What can hang from each mark
Z: A C J L T
C: E L T Z
A: C E J L T
E: J L T Z
J: C E L Z
T: A C J L
L: C E

Each row was made from one small tree. The marks that hang from a mark follow it in brackets, in alphabetical order. Every link used is in the known rows. Write each row's tree.
In the rows, zero is written as 128.
Known rows
C[T]: [179 134 109 148 148 112 122  90 105 108 145 105 162  91 135 123 147 151
 104 131 146 123 134 115  85 132 124 163 136 105 147 163  76  99 110 124
 155 132 139 143 132 121 108]
J[E Z[A T]]: [203 150  77 124 117  71 142  93 124 126 118 102 122  67  93  99 115 126
 137 116 184  97 131  83  94 144 147 162 138 105 202 154  62 118 110  88
 151 124 163 145 152 118  96]
J[C[L]]: [183 137  91 136 149 113 110 113 110 138 137  98 149  69 125 143 111 123
  94 140 141 121 134 120  77 131 146 144 130 100 168 142  74  95  93 125
 151 130 154 161 142 155  92]
L[C[E T Z]]: [176 143  88 141 186  88 153 111 101 120 140 107 134  93 125 110 124 158
  66 132 183 103 138 122  84 128  99 192 148 110 157 134  57  84 100 125
 160 132 134 128 144 125 111]
Z[C L T]: [192 141  74 170  58  80 127 114 127 128 129  90 164  77  90 119 130 143
 118 120 151 119 116 124  73 123 144 140 160 124 149 168  78 135  86 116
 184  94 159 162 160 132  91]
E[L]: [166 128 102 158 117 119 108 113 125  85 131 115 156  81 110 158 126 124
 117 136 131 137 127 122  89 120 122 159 136 124 154 168  85 102 101 119
 148 137 159 159 132 116  89]
A[E[J[Z] L T[C]]]: [178 171  98 189 159  70 124 131 134 110 140  90 143  91 117 148 140 137
 115 151 147 147 135 143  86 131 113 161 132 120 164 133  56 110 121 119
 182 146 177 184 147 133  64]
E[T[C J]]: [166 155  92 162 132 100 118 121 122 136 137  94 166  88 119 131 133 135
 106 142 136 113 157 161  85 144  99 142 190 126 147 153  59 132 108 132
 177 145 164 166 150 171  80]
T[C[E Z] J L]: [131 115  73 148 159  94 120 147 124 148 128  97 136  68  99 131 114 123
  64 148 155  73 177 140  97 142  58 161 178 140 173 147 109 143  70 123
 159 141 181 156 144 191  59]
J[E L Z[C T[A]]]: [208 145  88 125 116  61 144 102 135 127 100 101 119  55  81 106 118 139
 112 136 195 104 137 112  77 129 142 140 130  99 174 147  78 122  67  78
 183 121 186 152 157 167  59]
A[T]: [185 144 108 144 124 114 117 100  95 102 144 111 168  96 117 143 140 140
 128 124 135 127 121 122  99 128 125 161 157 121 158 159  77 113 113 130
 137 122 133 131 142 131 101]
E[L Z[A[J] C T]]: [191 164  72 203  85  56 144 118 160  87 134 106 129  90  81 158 121 145
 129 122 141 141 122 144  86  87 108 138 173 107 146 178  67 118 139  97
 157 108 165 175 140 134  55]
J[E[T[C L]] Z]: [185 150  77 129 135  76 134 123 118 141 137  87 152  63 104 129 136 122
 109 143 180 104 160 112  94 150 117 126 134 111 189 145  67 123  71 101
 188 144 182 163 146 163  73]
A[J]: [162 158 121 151 152 116 133 104 130 108 138 118 152  78 122 134 160 114
 126 126 124 124 145 144  91 122 109 160 150 117 175 157  80 110 120 120
 128 117 142 140 128 137  82]
C[L[E[J T]]]: [184 165  85 152 157  94 106 122 111 129 141  74 164 111 143 135 110 153
  67 119 140 125 129 126  75 117  94 145 146  96 169 154  61  81 101 131
 151 167 162 160 140 140  93]
L[C[E[J T Z[A]]]]: [186 180  56 153 156  59 154 137 128 114 140  88 129 112 122 153 105 127
 115 125 178 120 123 126  80 117  93 157 181  99 151 143  29  77 124 122
 154 153 153 156 148 128  87]
C[L[E[J]] T[A] Z]: [177 133  83 157 210  83 135 109 117 137 139  87 134 116 146 122  99 191
  29 127 150 102 151 120  80 116  82 180 129  83 176 158  85  79 101 116
 130 160 167 157 134 154  81]
J[C[L[E] T]]: [193 140  95 143 182 114 108  98  96 141 144  83 148  79 141 125 109 150
  63 130 146 114 140 112  80 122 137 164 130  92 170 148  57  82 108 124
 170 139 149 156 141 157 102]
E[J T]: [181 168  98 158 139  84 123 118 123 116 146  88 171 117 140 146 138 147
 120 128 136 141 122 136  70 134 113 122 162  93 144 153  62 100 121 130
 144 147 149 158 136 128  88]
J[E L Z[T]]: [214 145  99 115 124  68 130 101 113 122 112  92 135  55  90  91 140 148
 115 138 185 108 122 100  84 150 148 135 103 105 178 145  84 116  71  86
 172 125 180 135 154 135  92]
A[J L[E]]: [162 166 123 156 145 128 123 113 113 115 156 110 150  73 119 138 143 121
 112 118 120 117 133 133  99 102  97 185 128 127 183 157  65 116 131 115
 131 121 149 130 136 157  88]
J[L Z]: [186 132 111 127 137  89 126 107 123 117 117 102 149  60 102 119 140 136
 104 153 159 113 132 122  80 134 126 154  97 106 171 147  93 111  80 105
 146 128 184 148 139 134  85]
T[A J L[E]]: [133 119  76 126 162 120 104 121 139 121 122  98 145  87 111 156  89 119
  97 140 143  79 172 124  98 112  62 176 184 133 188 170  89 141  90 112
 129 161 182 172 137 194  56]
Z[J]: [158 159 122 148 128 115 132 112 132 107 137 100 146  84 121 120 137 132
 124 124 148 117 130 137  80 134 119 148 139 125 173 160  87 121 106 122
 132 122 147 146 131 143  91]
J[L]: [175 131 110 130 125 111 118 107 113 102 121 101 148  66 106 139 143 112
 102 141 143 115 125 123  82 130 123 155 123 115 145 160  93 106  82 113
 152 131 170 142 141 136  92]
L[E[J T[A C] Z]]: [175 165  64 171 184  71 136 134 136 122 134  76 144 118 136 156 103 139
 104 124 137 109 155 134  77 109  82 155 176 107 172 162  61 105 112 109
 157 162 176 175 148 169  65]
E[J]: [164 149 105 143 156 102 120 120 128 118 131 105 163  98 138 137 134 122
 120 126 128 127 132 134  75 131 119 142 150 103 157 155  88 112 112 126
 129 137 154 154 133 126  88]
L[E[J T[A[C]]]]: [180 172 101 154 171  90 132 107 132 112 127  97 137 112 139 153 112 125
  96 108 135 117 145 139  77 107  90 174 174 101 170 157  42  98 135 119
 137 161 155 168 148 160  64]
T[A C[E Z] J L]: [124 108  61 147 168  95 130 142 137 146 122 101 117  74  95 149  95 119
  71 154 161  63 189 136 101 136  53 177 188 141 184 151 107 141  62 115
 149 148 189 167 141 216  39]
L[C]: [166 152  97 129 149 111 135 114 120 112 129 113 160  81 119 135 123 103
 112 134 156 113 139 140  84 123 125 175 156 122 159 142  55 110 101 128
 148 127 146 151 147 129 108]
T[A L]: [144 113  79 130 128 113 119 114 135 106 134 105 147  83 106 175 112 102
 117 144 150 101 152 107  95 119  97 160 150 121 175 168 102 123  72 110
 129 141 172 168 130 167  66]
T[A]: [159 126  92 135 146 119 127 102 130 104 124 119 139  88 119 154 114 111
 127 133 142 107 145 112  89 122 114 181 153 119 175 163  86 108  92 113
 126 139 156 155 137 146  81]
C[E T]: [176 133 101 144 160 112 121  97  96 109 141 104 140  88 134 118 140 147
  97 126 166 113 130  93  88 135 108 177 143 112 156 157  74  75  96 126
 167 142 130 126 131 122 104]
E[Z[A T]]: [193 142  60 163 104  65 133 109 129  97 136  93 136  96 100 139 112 141
 140 118 154 113 113  99  85 117 118 155 153 110 159 171  82 116 124  99
 134 122 157 157 149 113  99]
E[T[A]]: [175 146  84 148 127 101 130 102 123 103 140 101 149 105 121 160 120 135
 127 134 149 123 134 115  83 125 109 156 164 109 160 161  61  97 100 118
 143 148 150 158 140 147  83]
L[E[Z[T]]]: [189 144  73 156 148  82 111 114 113  97 131  85 153 100 118 120 109 159
 118 111 142 108 121 102  80 106 101 164 146 122 175 165  84 114 111 102
 145 135 148 145 153 122 109]
E[T[J] Z[A]]: [185 155  61 164 124  69 132 121 133 110 142  93 144 107 111 152 111 160
 132 134 149 119 130 127  87 122  81 139 180 108 146 170  54 115 145 111
 139 154 165 165 148 137  79]

Which tree is each row?
[188 183 117 142  99  86 146 117 129 114 127  85 130  68  99 118 141 131
 104 121 182 122 125 144  71 130 125 108 149 106 143 156  59 111  93 101
 195 127 165 143 147 171  62] : Z[C J[E[T] L]]
[196 140 115 145 132  76 138  97 124 129 121 101 154  62 107 107 147 158
  81 150 169 120 139 138  71 122 125 145 110  89 143 149  81 111  90 106
 183 118 177 155 139 147  73] : J[L Z[C[T]]]
[185 138  99 142 188  76 141 105 126 128 124  93 120  90 129 122 132 165
  84 152 182 111 142 106  79 138 107 168 123  84 165 149  79  76  83 111
 156 152 177 146 126 157  61] : C[E[J[L Z]] T[A]]
[145 130  79 144 190  85 131 130 136 121 139  96 115  87 113 178 105 113
 108 150 149 108 147 114  87 121  99 169 141 112 181 134  95 128 106 103
 123 135 171 178 141 175  48] : T[A[E[J[C[Z]]]] L]
[199 140 100 139 162 113 121  99 105 112 139 107 132  66 122 143 128 134
 111 136 158 137 135 102  89 142 167 141 133  96 155 156  52  89 113 104
 186 135 152 151 137 141  88] : J[C[T] E[L]]
[157 172 111 165  63 106 150 119 142 125 145 105 124  69  91 141 112 107
 124 114 157 113 121 138  84 104 121 160 150 117 155 167  60 135 135 114
 149 102 161 159 139 167  66] : Z[A[L] C J]
[192 138  72 155  96  95 113 109 111 120 131  75 158  85 101 113 120 145
 110 112 143 102 117  97  85 127 133 174 147 134 183 173  73 122  91 114
 164 116 160 150 159 121 115] : Z[L[E] T]
[191 150  87 139 140  87 136 123 109 142 135 103 160  82 100 111 124 170
 113 148 175 108 135 138 104 144 112 176 166 133 178 140  47 121 101 134
 158 126 161 140 156 153  86] : A[T[J[Z[L[C[E]]]]]]
[184 141  68 162 140  71 134 141 136 121 144  90 164  97 126 147 136 156
 129 135 134 132 121 122  75 129 114 129 126 108 153 171  95 113 103 113
 138 131 180 165 144 118  84] : E[J Z[L]]
[201 152  76 117 149  74 129 115 114 146 142  85 145  64 108 140 120 138
 125 146 179 119 144  97  84 149 144 110 127  90 192 132  51 113  94  96
 173 136 167 160 144 166  74] : J[C E[T[L]] Z]
[177 139  99 129 150  89 146 120 116 114 121 104 140  71 100 131 128 125
  73 145 160 105 132 148  79 125 115 169 129 113 146 138  78 110  85 113
 148 123 171 142 153 139  98] : J[L[C[Z]]]
[200 160  60 178 124  53 136 140 131 121 157  72 173 117 128 155 139 180
 128 136 141 146 111 124  70 134 109 108 138  98 140 169  70 102 111 116
 154 143 175 167 147 119  84] : E[J T Z[L]]
[170 126  91 143 170 113 130  93 108 107 135 109 124  93 130 134 124 141
 102 130 172 106 141  88  91 129 103 192 153 111 165 160  75  74  88 119
 157 150 139 135 129 143  86] : C[E T[A]]
[152 127  86 110 141 112 107 126 122 126 130 105 155  66 108 136 126 117
 114 141 158  97 156 119 101 143  93 132 163 129 168 162  93 141  86 109
 152 151 173 152 140 167  72] : T[J[E] L]
[183 164  98 181 145  77 151 128 143  85 152  95 149 102 117 139 130 183
 104 147 167 147 124 154  81 115 113 141 128 113 138 163  58 101 117 115
 163 132 164 169 133 134  89] : E[L[C[T]] Z[J]]
[179 144  87 130 154  99 142 123 118  98 124 120 132  72 103 136 113 123
  96 131 167 120 138 124  94 129 125 166 138 121 166 148  60 100  96 103
 158 138 161 144 150 119  96] : J[E[L[C[Z]]]]
[179 140  60 157 153  76 130 144 123 119 137  90 142  94 123 140 128 149
 122 129 154 120 120  99  78 132 100 147 134 116 164 163  91  89  88 117
 149 142 168 146 143 117  82] : C[E[J Z[L]]]
[186 147  99 149 161  88 134 114 116  92 125 124 123  73 120 138 136 123
 113 116 155 116 131 116  86 113  88 178 137 121 158 151  76  91 112 115
 143 142 142 142 153 130  78] : A[C[E[Z]]]
[149 152 108 169 137 121 147 119 137 131 148 118 133  62 108 162 141  93
 120 142 125 108 164 153 103 118 111 184 148 130 176 157  75 132  98 115
 147 114 173 159 137 202  56] : T[A[J L] C]
[180 150 122 150 137  98 122 101  96  82 151 117 140  71 103 166 160 106
 118 125 146 127 123 128 113 111  97 191 140 142 155 140  70 127 130 124
 150 124 136 151 161 151  70] : A[C E T[L]]
[148 140  93 137 174 101 135 110 150 122 130 102 136  78 108 150 118 119
 104 139 147  92 174 123 101 104  74 181 143 118 224 160  85 123  94 100
 117 137 179 166 123 184  48] : T[A[J[Z]] L[E]]
[171 150  86 161 157  88 125 123 119  86 135 114 137  76 113 143 129 123
 138 128 151 127 122 117  82  99  96 175 133 132 151 144  87 114 122 104
 163 127 144 155 159 117  82] : A[E[Z[C]]]
[194 152  61 175 132  69 127 133 116 123 152  79 163  94 123 148 129 156
  92 142 148 127 137 134  81 126  98 125 140 109 147 155  76  95  84 120
 181 151 172 170 150 150  88] : E[T[C[L]] Z]
[186 153  79 138 192  95 147 115 135 125 136 111 111  69 119 154 116 125
 122 139 152 117 154 119  93 122 124 142 137  97 192 150  70  89  99  94
 137 137 166 155 138 182  55] : T[A[J[C[L] E[Z]]]]
[197 158  60 159 125  81 131 126 103 121 159  87 117  83 107 169 100 135
 133 131 163 123 109  87  85 120 123 151 145  99 157 144  39  86 130 108
 160 136 150 147 150 155  84] : J[C[E[T Z[A[L]]]]]
[177 174 121 114 138 103 152 120 128 112 121  94 125  57 101 111 137 107
 105 132 185 107 133 143  85 142 137 145 130 122 164 147  61 111  83 105
 169 127 171 138 147 158  88] : Z[J[E L[C]]]
[186 141  59 150 129  81 146 134 127 112 140  98 161  81 107 144 128 139
 124 141 157 119 125 125  84 122 119 160 131 127 156 161  70 113  92 113
 154 122 172 162 157 117 105] : E[Z[L[C]]]
[163 134  79 150 178  98 130 114 126  81 134 115 120  87 115 161 117 120
 148 139 153 116 132  96  95 110  94 198 129 136 175 151  91 106 109  98
 132 144 156 156 151 130  78] : T[A[E[Z]]]
[172 152 105 126 181 101 155  98 143 120 122 128 121  68 115 127 136 118
 139 135 159 108 164 119 100 132 116 170 136 109 215 152  72 108 101  93
 125 131 164 144 131 157  59] : T[A[J[E Z]]]
[201 132  95 146 134  71 128 110 111 129 124  84 129  69  95 127 120 153
  87 142 146 111 118 127  69 137 150 137 126  95 150 138  88 122  96 101
 152 103 165 144 155 159  91] : J[C[Z[T]] L]
[210 141 100 137 174  91 129  99 115 128 133 106 133  60 119 122 126 159
 112 148 171 136 143 101  87 147 168 141 107  86 178 144  51  95 113  96
 182 132 165 156 136 139  82] : J[C[T] E[L] Z]
[179 152  77 152  83  93 131 117 120 145 135  96 124  58  84 120 111 107
 123 124 159  88 139 123 107 146 133 166 178 131 162 161  54 156 118 107
 178 121 178 157 164 177  84] : Z[A[L] T[C J[E]]]
[158 154  86 157 129  75 139 133 119 116 155  76 127 103 107 131 124 172
  83 127 179 107 126 114  80 135  69 135 146 117 174 148  87 101  87 117
 142 138 148 135 131 157  76] : C[E[T[L]] Z[J]]
[200 174 120 134 168 110 140  97 102 123 147 115 135  70 117 139 154 122
 142 120 138 132 139 133 105 137 152 141 166 107 182 143  47 108 135 113
 146 108 128 122 144 169  76] : A[J[C E] T]
[191 144  52 163 158  56 120 137 127 120 134  82 129 112 127 135  99 176
  93 132 173 120 117 100  75 123  91 140 141  97 166 154  97  75  72 115
 143 159 167 156 141 148  73] : C[E[J Z[T[A]]] L]
[201 149  80 148 151  84 132 118 108 116 140  97 125  80 108 153 111 151
 104 133 156 137 128 111  82 141 145 125 141  95 164 143  49  94 116  98
 169 137 153 149 150 143  82] : J[C[Z] E[L T]]
[146 136  92 147 160 118 114 130 120 140 119 107 138  67 114 118 123 107
 100 138 146  87 168 143  94 145  90 176 189 144 168 149  81 124  88 132
 174 144 164 150 147 174  75] : T[C[E] J]
[190 152  89 162 151  75 130 135 104 117 136  88 142  87 112 145 142 137
 100 136 148 119 130 136  93 131 105 146 159 118 145 151  87 103  88 125
 173 134 170 137 148 165  70] : A[T[C[E[J[L] Z]]]]
[175 148  81 151 120 108 122 116 103 108 152 102 130  95 115 161 113 138
 122 132 167 119 118  90  92 125  97 174 148 118 161 151  57  82  90 119
 154 152 146 136 141 157  84] : C[E[T[A[L]]]]
[192 180  81 181 108  61 138 134 135 116 154  78 157 105 119 134 123 189
  99 130 167 142 117 149  64 109  91  98 141  98 139 159  71  98 103 117
 171 137 159 168 142 157  69] : E[T Z[C[L] J]]
[187 186  71 187  99  60 160 133 155  83 150  83 129 111  96 168 106 154
 120 136 171 144 114 150  85 109 105 140 163 111 144 166  27  96 138 111
 157 139 172 182 140 133  77] : E[L[C] T Z[A J]]
[203 137  61 129 152  89 136 126 112 130 137  96 131  57 110 142 119 126
 141 132 158 118 131  88  83 142 159 131 122 110 175 157  70 107  97  91
 168 123 169 149 159 138  89] : J[C E[Z[L]]]
[181 123  91 151 187  94 145  94 116 133 141 105 124  88 128 140 112 161
  91 142 148 111 150 117  78 131 135 168 141  88 165 145  73 104 117 108
 136 121 147 153 139 162  82] : J[C[T[A] Z]]
[164 145  82 131 174  93 147 127 110 118 127 113 130  85 113 121 110 127
  83 128 175  98 137 126  84 124  97 193 152 123 172 130  65  92  91 122
 143 130 139 130 150 127 105] : L[C[E Z]]
[191 145  70 185  88  76 135 120 134  80 137 112 139  94  86 180 106 141
 127 123 143 141 117 127  96  90 109 150 169 108 137 179  65 107 137 108
 156 124 164 168 144 128  61] : E[L Z[A[T] C]]
[179 161 126 140 173  96 135 103 132 120 121 100 138  62 109 111 151 131
  94 135 139 108 150 141  89 115 101 174 115 110 198 149  76 109 107 102
 137 123 175 139 132 151  73] : A[J[L[E] Z]]
[173 159 105 152 204  96 142 104 138 130 136 113 108  63 114 143 125 123
 121 154 153 118 153 127  96 119 121 190 115 112 213 122  64 100 116 106
 133 125 163 167 140 175  52] : T[A[E J[C[L] Z]]]
